Known rows, with every way that one mark hangs from another:
(M (Z A J)): [-31   3  48   5  58  13 -20   4   2  -5  -9   0   8 -19 -24 -28 -26 -26
  -8  27  11  -2   6   5   4]
(W N (R (D (Z A J)))): [-40 -35 -12  52  47 -30  14   7  54  35  -5   4 -15  -9 -38 -59 -32 -46
   3  28  15  13 -37  11   5]
(P (C Z)): [  4   8  12 -20   0  -5  18 -32 -10 -15  35 -51   0   6  13 -26  17 -27
 -23  13  25   0  -4   4  26]
(P (C (Z A D (J R)))): [-18   2  17 -32  24  -2 -21 -22 -12 -23  37 -30   7 -20 -23 -12   4 -12
 -28  28  59  -6  -2  13  19]
(P (C (Z J))): [ -3  -1  14 -23  13  -1   3 -30 -17 -13  40 -36   4 -10  -9 -29  13 -34
 -22  11  39  -1 -10  10  26]
(R D (J Z)): [-13 -13  -2  45  29  -4 -17 -16  53  16  17 -11 -34   8 -25 -32  22 -28
 -18   3  -9 -10  20 -17  15]
(N (W R)): [-24  19 -14   1 -18 -28  16  15  -2  -2   6 -22 -28  30   2 -36  -4 -12
  -4   8 -18   6   8  10 -30]
(C P (Z A D J)): [-46 -27  47  11  54 -29 -32 -13   5 -20  48 -26   9 -10  -6 -18 -24  -1
 -27  20  86   3 -36  33  30]
(Z D): [-42  14  32   6  26   0   1 -12  12   9  20 -31 -18  14  22  -3  20   7
 -24  30   2 -11  -2  18   6]
(M N Z): [-10   9  39  10  43   7  11 -18  15   4 -17   0 -40  36  11 -18  -3 -16
  15  16 -40   5  12  -6  12]
(R (D (Z A)) J): [-18 -15  11  60  36  11 -12  -3  57  14 -13  -4 -26 -12 -37 -40  -3 -32
 -18  25 -14  11  10 -16   3]
(D (Z A)): [ -9  16  34  19  34  17  21  -2  22  -6 -10 -29  14  -4 -19 -27  -6 -34
 -22  25   3  13   5 -14 -14]
(F L): [-24  -6  33  25  21  -4  26 -22  -9  21  21   0  15   8  27  -4  36 -22
 -20 -10   4  18   5   1   5]
(C (Z J)): [  1 -11  24   5  42 -14   1 -17  -7  -1  44 -16  -3   2  -5 -35   0 -19
 -12  -7  37   0 -23  14  23]
(N (W (R J))): [-23   1 -18   9 -22 -25   7   8   5   1   9 -10 -41  17 -16 -40   3 -13
  -4   6 -21   8   6   7 -31]
(M N (Z A D J)): [-48 -15  60   7  77  22 -38  -8  10  -4 -21  17 -29   3 -26   0 -27 -12
   4  45  -2   0   6  15  17]
(F L (N W) (Z A D (J R))): [-53 -36  -2  13  64  -6 -56  -6   7  13  36  58  56 -52  -5  32 -15  15
 -16   7  51  29  23  32   8]
(C P Z): [ -7  -2  26  16  20 -44  17 -24   8 -12  52 -41  -2  24  32 -37   0  -6
 -16  -9  49   8 -32  13  22]
(C P (Z A D (J R))): [-36 -12  31   1  51 -40 -31 -11   5 -23  54 -16   8 -10 -13 -19 -15  13
 -24  10  91   0 -27  23  15]
(W N (R J)): [-36 -46 -15  34   8 -36  29 -18  38  34  20   5 -44  -8 -23 -57  11 -32
   8  13   7   7 -46   9  -2]
(S (R D (J Z))): [ -8  -5   2  38  44 -18  -4 -21  36  44   4 -10 -28  22 -19 -20  35 -44
   5 -13 -15   1  16 -35  -2]
(F L (N (W (R (D (Z A J)))))): [-34 -34 -13  52  40 -20  -8  -1  20  31  16  37  25 -18  -5 -13 -19 -32
  -5   0   2  39   5  20   3]
(N W): [-20  33  -2   1 -14  -2   2  11 -13 -13  13 -22 -25  28  13 -21   8 -14
 -20   9 -14  -2  18   8 -25]
(F (N W) (Z A)): [-38 -14  -4  16  37   5 -31   0  28   2  19  15  21 -27  19  -2 -25  -7
  -4  24  20  23  14   6   1]

Rows:
[-20  -2  27 -21  14   2  -7 -26  -5 -23  27 -53   5  -4   4  -7   2 -17
 -32  36  42  -4  -4  15  31] => (P (C (Z A D)))
[-18   8  20  38  65  -4  -1   1  24  42 -18  -7  -2  10 -22 -23   4 -52
   5   5  -5  16   6 -26 -10] => (S (R (D (Z A J))))
[-27   3  21  45  57  12 -13   9  39  13 -11  -6  -1  -7 -29 -36 -18 -38
 -18  26   5   9   8  -6   2] => (R (D (Z A J)))
[-15  21 -23  24  -4 -29  14  23  22   5  -9 -23 -24  35  -8 -43 -21 -17
  -7  13 -32  11  16   9 -22] => (N (W (R (D Z))))
[-23  -2   5  15  40 -13 -18  11  12   4 -25  23 -50  34 -27 -34 -38 -20
  22  17 -42   9  18  15   0] => (M (N (W (R D))) (Z J))
[-20  -9  26   4  42 -38 -17 -10   2 -24  54  -9   9 -10 -14 -37 -13  -6
 -15  -6  88   8 -26   4   4] => (C P (Z A (J R)))
[ -8  19  22   4  49  12   3   3  13  -7   3  -1  18 -24 -52 -33  -2 -27
 -17  14  25  11   8 -16 -30] => (D (Z A (J R)))
[-33 -49 -20  64  30 -32  15  -3  68  36  -7   6 -37 -12 -44 -63 -20 -43
   3  27   1  14 -35   4   5] => (W N (R (D (Z A)) J))
[-30 -49 -30  52  26 -43  11 -14  65  38  17   1 -43   4 -36 -56  -1 -38
   3  10   5  -3 -27   2  15] => (W N (R D (J Z)))
[-25  18   1  10  40  -8 -14   1  14  17  27  17 -20  -6 -20 -37  19 -11
  -8  -1  19  -5   9  -8 -15] => (Z (J (R D)))
[-32 -17  35   9  45 -39 -16 -22   3 -10  61 -30   2   3   8 -23  -9   6
 -25   7  68  -1 -37  40  33] => (C P (Z D J))
[-13   3 -22   4 -17 -27   6   4   9  -6  13 -18 -30  20 -28 -37   3 -16
  -8   1 -16   2  15   2 -28] => (N (W (R (J Z))))
[-24 -21   8  47  37   4 -30 -10  55   8   8  -7 -29  -2 -36 -28  10 -33
 -20  15   7  -7  21 -21  11] => (R D (J (Z A)))
[-10   1   5 -14  25  -5 -18 -16   0 -16  30 -21   3 -16 -22 -28  -1 -28
 -21  17  51  -1   3  -2  20] => (P (C (Z A (J (R D)))))
[ -4  36  -4  23  33 -11   6   6  39   5   2  -6  -9  12 -12 -33   6  -5
 -14   8   0   2  25 -26 -23] => (J (R (D (Z A))))
[-24   0 -17   2 -11 -27  -4   3  12  -6  14 -23 -32  21 -27 -25   1  -4
 -14  12 -14  -3  15  14 -22] => (N (W (R (J (Z D)))))
[-14 -10  -7   8   1 -10   5 -11  17  -3   2   3 -62  39 -27 -24  11 -23
  11   3 -27  11  15  -9 -20] => (M (N (W (R (J Z)))))
[-11  -6  13  49  49  -4   0 -10  39  42 -20  -3 -22   7 -27 -27  14 -48
   5   3 -20  18   8 -35 -11] => (S (R (D (Z A)) J))
[-34   5  36   1  44   8 -15 -10  22 -13  16 -40   9   7 -15   6   6 -14
 -33  28  31 -16  17  -2   5] => (J (Z A D))
[-17 -17  22  17  23  11 -11 -21  28  -6  18 -12 -16 -13 -40 -22  24 -32
 -20  10  18  -4  12 -22  -5] => (R (J (Z A)))
[-15 -19  -8  49  21 -30  23  -6  60  36  -7  -9 -33   6 -29 -58  -2 -23
   4  13 -27  18  -6  -8  -3] => (W (R (D Z) J))
